Known rows, with every step that occurs:
G J F C K U: [  4 -16  11  20  -6  44   1 -22  31 -28  -2 -18  13  21 -27   2   4 -12
  -7  13 -11   7   7]
C Z: [ 19 -11  18   7   3 -14  -6   3   8   0  -8  10   6   3  -8   2   3  15
 -13  -3  -8  -9  -9]
J F C K N: [ 23 -17   2  -3 -12  33  -8 -10  13 -26 -19 -10  -2   3 -11 -13 -14 -37
 -12  11  20  25   4]
U K: [ -6   6   0  14   6  17   5   1  18  -1  -8   4  -6   8   0 -18  -9 -20
  -5   1   3  13   9]
C Z G: [ 19  -8  17   5   3 -35   9   7  33 -10 -10  24   6  11 -14  11   3  18
 -12 -11  -5 -24   1]
U K N: [  2   1  -2  -3   2  11  -2 -13  12  -4 -12   6 -15  -4   4 -28 -11 -37
 -21  12  11  27  10]
K C Z G J: [  8 -28  27 -25   5 -26  17 -27  38 -29   5   5  25   7 -28  24  12  22
 -31  -9   4 -20   5]
U K C F J G: [  8  -2  11 -13  11 -10   7 -33  44 -31  -5  15  -1  21  -8  -5  -7  -3
 -13   6  -4  -6  26]
U J F C K: [ 10   3  -5  10  -8  41   0   5  31 -20 -20   0  -3  39  -4 -16 -21 -37
   8   2  17  20   8]
U J G: [ -5  15   4 -16   9  -2   5   0  27 -12  -5  15  -6  24  19  -7 -16 -19
   0  -3   4  13  15]
F J: [ 13  -1  -5  -6  -1 -13   4 -11  -5  -1  -7   9 -11   3  -6  14   0   4
   7   7  -6 -13 -16]
U J: [ -6  13  -9  -3  -1   2   3   3  12   2  -6  12 -10  23  11 -12 -10 -18
   5   1   6   9   5]
Z G J F: [ -3 -10  19  -8  -6 -11  -1  -9  35 -25   3 -19  16   8 -21  14  12  -3
 -10   4  -3   3  14]
C Z G J F: [ 16 -22  37  -1  -4 -23  -6  -7  44 -24  -5  -9  22  11 -28  15  14  12
 -23   1 -11  -7   5]
C F J G: [ 12   5  12  -9   9 -27   0 -18  25 -16  -6  12  -7  19   1   6   2  11
   3   3 -14 -20  14]
J G Z: [  2   0  16 -11  -7  -6   3  12   4  -4   6  11  -1  -3   8  22  -4 -20
  -4 -11  -5   4   6]
N K: [ -7   6   8  24  -9  21  -2  -6 -13   0   4 -15   0   8   8  -3  -8   6
   4  -2  -6 -10   8]
F C Z: [ 31 -21  13   0   3   9  -3  -2  24  -6  -9  22  10  14 -15   4  -1  16
 -11 -19  15  -7  -9]
J G: [  1   2  14 -13   9  -6   1  -3  14 -13   1   2   5   0   9   6  -5  -2
  -4  -4  -1   5  10]
Z G: [  1   3   0  -3   0 -22  15   5  25 -11  -2  17   0   9  -6  10  -1   3
   0  -8   4 -14  10]
G J F: [ -3 -14  20  -6  -6  12 -16 -13  10 -14   5 -33  18   0 -15   5  12  -7
 -11  12  -8  18   5]
G J: [-14  -6  12 -13   7  10   6 -18   6  -5   6 -20   8   0  -5   8  11  -1
  -7   1   2   1   1]
K N: [  7  -6  -3 -17  -5  -4  -6 -13  -7  -2  -4   2  -8 -13   4 -10  -3 -18
 -16  10   8  14   1]

Rows:
[ 14   4  -5  39 -26  44 -23  -9  27 -15   2   9   1  48  -4 -18 -16  -8
   2   3  -9  12  22]
N K U J F C
[ 15 -11  12 -23 -10 -27   2 -18  17 -20   9  20  -1  11  -9  28   3  -3
  -7  -3 -11 -19  14]
K C F J G Z
[ 17 -25  26 -14   9  -4  18 -16  54 -21  -5  17  17  23 -27  22   8  19
 -18 -26  20 -20   2]
F C Z G J
[ 18 -35  35 -17  -7 -23  -5 -21  44 -38   4  -9  34   6 -38  21  14  15
 -34   2  -5  -4   8]
K C Z G J F
[ 15   0  10 -18   7 -18   6 -14   9 -14  -6  10  -5   3   2  19  -5   4
   2   4  -7  -9  -6]
F J G
[ 11 -20  15 -17  -6  21  12 -26  42 -40 -15 -15   7  13 -21   4  -4 -34
 -18   5  24  13  15]
Z G J F C K N
[ 11 -21  16 -14  -5  14   1 -14  51 -29   2  -8  20  21 -28  16   7  -2
  -8 -12  18   6  15]
Z G J F C
[  0   1  -1  -4   0   8  11 -12  -8 -11 -16  -7 -14  -8   6 -13 -11 -33
 -10  16   7   7  -1]
C K N
[ 20  -3 -13  14 -19  24 -20  -4  40 -14  -2  23   0  40 -13 -16  -9 -13
  -1   5  -5  23  14]
K U J F C
[-14  -3  14 -15   6 -13  21 -14  30 -15   4  -4   7   9 -11  18   9   3
  -6  -7   5 -13  11]
Z G J
[ 13   2  14  -6  -7 -28   1  -4  17  -6  -1  19 -12  15  -1  23   4  -7
   3  -5 -18 -21  11]
C F J G Z
[  1 -22  28 -11  11  -9  21 -25  56 -30  -3   8  19  14 -28   7   4   3
 -36  -7   7  -7  14]
U K C Z G J
[ 44 -26  21   4  -9 -11 -11   8  55 -24 -12  22  17  23 -31  10   0  13
 -14 -16   8  -5   6]
J F C Z G
[ 32 -18  13  -3   3 -12  11   2  49 -15 -12  37   9  24 -22  14  -2  20
 -11 -26  18 -21   1]
F C Z G
[  9  -5  13  -9  -4 -11   7 -18  35 -21  -1  23  -8  18  -9  10  -5 -22
 -13  -2  -8  -6  22]
U K C F J G Z
[  3  11 -18  22  -2  35  20  -7  32 -13 -13  30 -14  45  -2 -14 -19 -23
   7   0   3  -1   8]
F C K U J
[  6 -13  11  18  -7  21  16 -18  55 -39  -3  -2  13  31 -32  12   4  -7
  -6   4  -7  -7  18]
Z G J F C K U
[ 13 -11  -3 -14  -3 -21   0 -30  12 -17   2   9   0  14 -17   6   7  17
  -4   7  -5 -22   7]
K C F J
[ 32  -7  13  47 -24  30 -28  -7  35 -15  -6  18   6  51 -13 -16 -13   7
 -10   0 -18   2  13]
N K U J F C Z
[  8  -2  -9  24  -1  32  17 -10  20 -16  -7  16  -3  21 -12  -2  -9  -4
   3   0  -4 -10   3]
F C K U
[ -4  -7  -3  -4   3  16   6 -15  18 -15   1   3   5   3  -9 -12  -9 -15
 -16   3  11  15  12]
U K C
[ 23 -18   3  -1 -10  26 -20   1  22 -14  -2  -3  12  11 -17  -1  -2  -5
  -2  -4  13  19   5]
J F C
[ -4   7  -4  32  -1   7  14  -5   4 -10  -5   5  -8  11  -5  -4  -4  -5
   2  15 -25 -13   3]
C K U
[  7  -2  18  -2  -4  -6   0 -39  13 -30   7  -3   6  22   0   9  -6  21
  -3   3 -12 -28  25]
N K C F J G
[ 12 -30  35  -3  -1  -7  -1 -21  62 -39  -5  -6  27  13 -37   4   5  -4
 -39   3  -2   8  17]
U K C Z G J F
[ 13  -9  -5 -10   1  31  14 -17   7 -16 -17   4 -10   5   0 -10 -16 -31
  -8   0  28  10   0]
F C K N
[ 38 -14   5  22 -15  10 -25   0  48 -14  -9  32   5  42 -21 -14  -6   2
 -14   2 -12  13   5]
K U J F C Z
[  5  -3  -3   7   6  37  20  -3  13 -14 -13   2  -1  16  -6   0 -13 -13
   7  -9  21  -5  -1]
F C K
